Known rows, with every way that one mark hangs from another
{B {H {N {L M} T}}}: [-21 -14 -20   1  -3  10  11  -6   7  20   3 -12   9  31 -51  -1  -4   3
   8]
{H B {N C L T}}: [  3 -13  -3  24   1  20  -8 -11  18   9  11 -11  24 -15 -27  14   7   1
   8]
{M {L {N C H T}}}: [ -2   3  -3  23   0  23   9  -9  11   3   5 -12  18  15 -22  17  -4 -14
  16]
{B {H {N C {L M} T}}}: [-21 -13 -14   4  -2  11  11  -7   6  20   9 -10  13  16 -61  -1  -3  -2
   9]
{M {L {N C {H B} T}}}: [  2   2  -2  29   0  25   8 -10  13   2   6 -13  19  18 -18  18  -4 -12
  16]
{T {N H L}}: [ -7  -9 -15   8   6   9   1  -7   3  -1   4 -12  25  39 -19  14   0   0
  16]
{N C {H B} {L M} T}: [-19  -3  -3  50   9  39  21 -12  15   7  41 -15  45 -41 -84  16   5 -11
  14]
{B H}: [-16  -4  -5  -5  -4   3  11 -12   2  15   2 -11   2  31 -32   4 -14  -4
  16]
{B {H {N L}}}: [-16 -14 -15  -6  -3   3   7  -7   4  16  -4 -10   7  39 -38   3  -5   3
  13]
{F {T N}}: [  0   2  -1 -18  -1   2  -3 -13  -3  10   6 -10   4  39   1   2  -7 -10
  -2]
{N H L T}: [-25  -5 -13  30   8  31  15  -8  18   8  30 -18  29 -20 -64  20   0  -4
  15]
{C {N H T}}: [-16 -15 -18  -4   7  17  -1  -4   5   7  26 -16  18   2 -20   6  -7  -8
  22]
{M {L {N C H}}}: [  2   2   0  16  -1  17   9 -10   5   1  -4 -11  18  25 -15  17  -4 -15
  17]
{L M {N C H T}}: [-18  -2  -8   7   1  19   9  -7   0  11   6 -13  37   6 -53  -6   1 -14
   1]
{B {H {N C T}}}: [-16  -9 -10  -2  -3   7   4  -8   8  21   8 -11   6  17 -46   0  -8  -4
  12]
{L M {N {H B} T}}: [-15  -4 -15  11   0  21   8  -7   4  10  -1 -16  33  31 -32  -5   0  -4
   0]
{H N}: [  1 -13 -10 -13  -5   0 -13 -10   6  15 -16 -12   8  17  -3   3  -2  -2
   3]
{C {N {H B} {L M} T}}: [-17 -20 -22  13   9  25   9  -4   5   4  29 -16  31   5 -34   7   1  -3
  20]

Rows
[ -7 -12  -7   6   1  13  -6 -10  12  13   8 -10  21 -24 -41  10   6  -5
   5] => {H {N C L T}}
[-20  -4 -17   3   0  18   9  -6   1  12  -2 -16  31  27 -40  -7  -1  -7
  -2] => {L M {N H T}}
[ -3 -15  -7  -2  -1   6  -2 -10   1  13  -7  -8  24  -6 -38   4   7  -7
   2] => {H {N C {L M}}}
[  1   3   3  -2   2  10   0 -12  -1   8  18 -11  15  30 -14   5  -6 -13
   5] => {F {T {N C {H B}}}}
[-10  -7  -5  30   6  23  14 -10  11   0  14 -16  32   6 -40  23   0  -1
  20] => {N {H B} L}
[-13  -5 -13  -6  -2   9   8  -6  -6   9 -14 -14  32  40 -28  -7  -1  -8
   0] => {L M {N H}}
[  7 -15  -3  17  -2  12  -4 -12   7   9  -4  -9  28   2 -24   8   8   0
   6] => {H B {N C {L M}}}
[-21 -20 -23   5   9  22  10  -3   2   6  28 -15  29   1 -41   5   1  -6
  18] => {C {N H {L M} T}}
[ -7   0  -3  -3   4  11   8 -11  -5   8  18 -10  21  25 -34   4  -1 -13
   1] => {F {T {N C H {L M}}}}
[ -4   0   6   5   2  11  -1  -8   2   1  -2 -11  33  17 -20   9  -2 -10
  14] => {L {N C {H B}}}
[ -9 -20 -14   4   8  16   4  -4   0  -2  18 -13  28  16 -16  14  -1  -3
  26] => {C {N {H B} L}}
[ -2  -9 -13  17   6  12   0  -8   6  -3   5 -13  27  44 -13  16   0   3
  18] => {T {N {H B} L}}
[-20 -19 -19   4  10  21   5  -3   5   3  30 -15  26  -2 -33  11  -1  -5
  22] => {C {N H L T}}
[-28  -7 -19  31   7  33  22  -9  13  11  28 -18  33 -16 -75  12   3  -6
   8] => {N H {L M} T}
[ -5 -17 -12  -3   5  12  -2  -5   0   2  15 -14  21  21  -3   8  -7  -6
  26] => {C {N {H B}}}
[ -2  -8  -5   4   4   4   1 -12  -4   1   3  -6  26  17 -26   7   4  -7
   8] => {T {N C {L M}}}
[ -4 -11 -17  18   5  13   4  -8   3  -1   4 -13  30  46 -19  10   2   2
  13] => {T {N {H B} {L M}}}
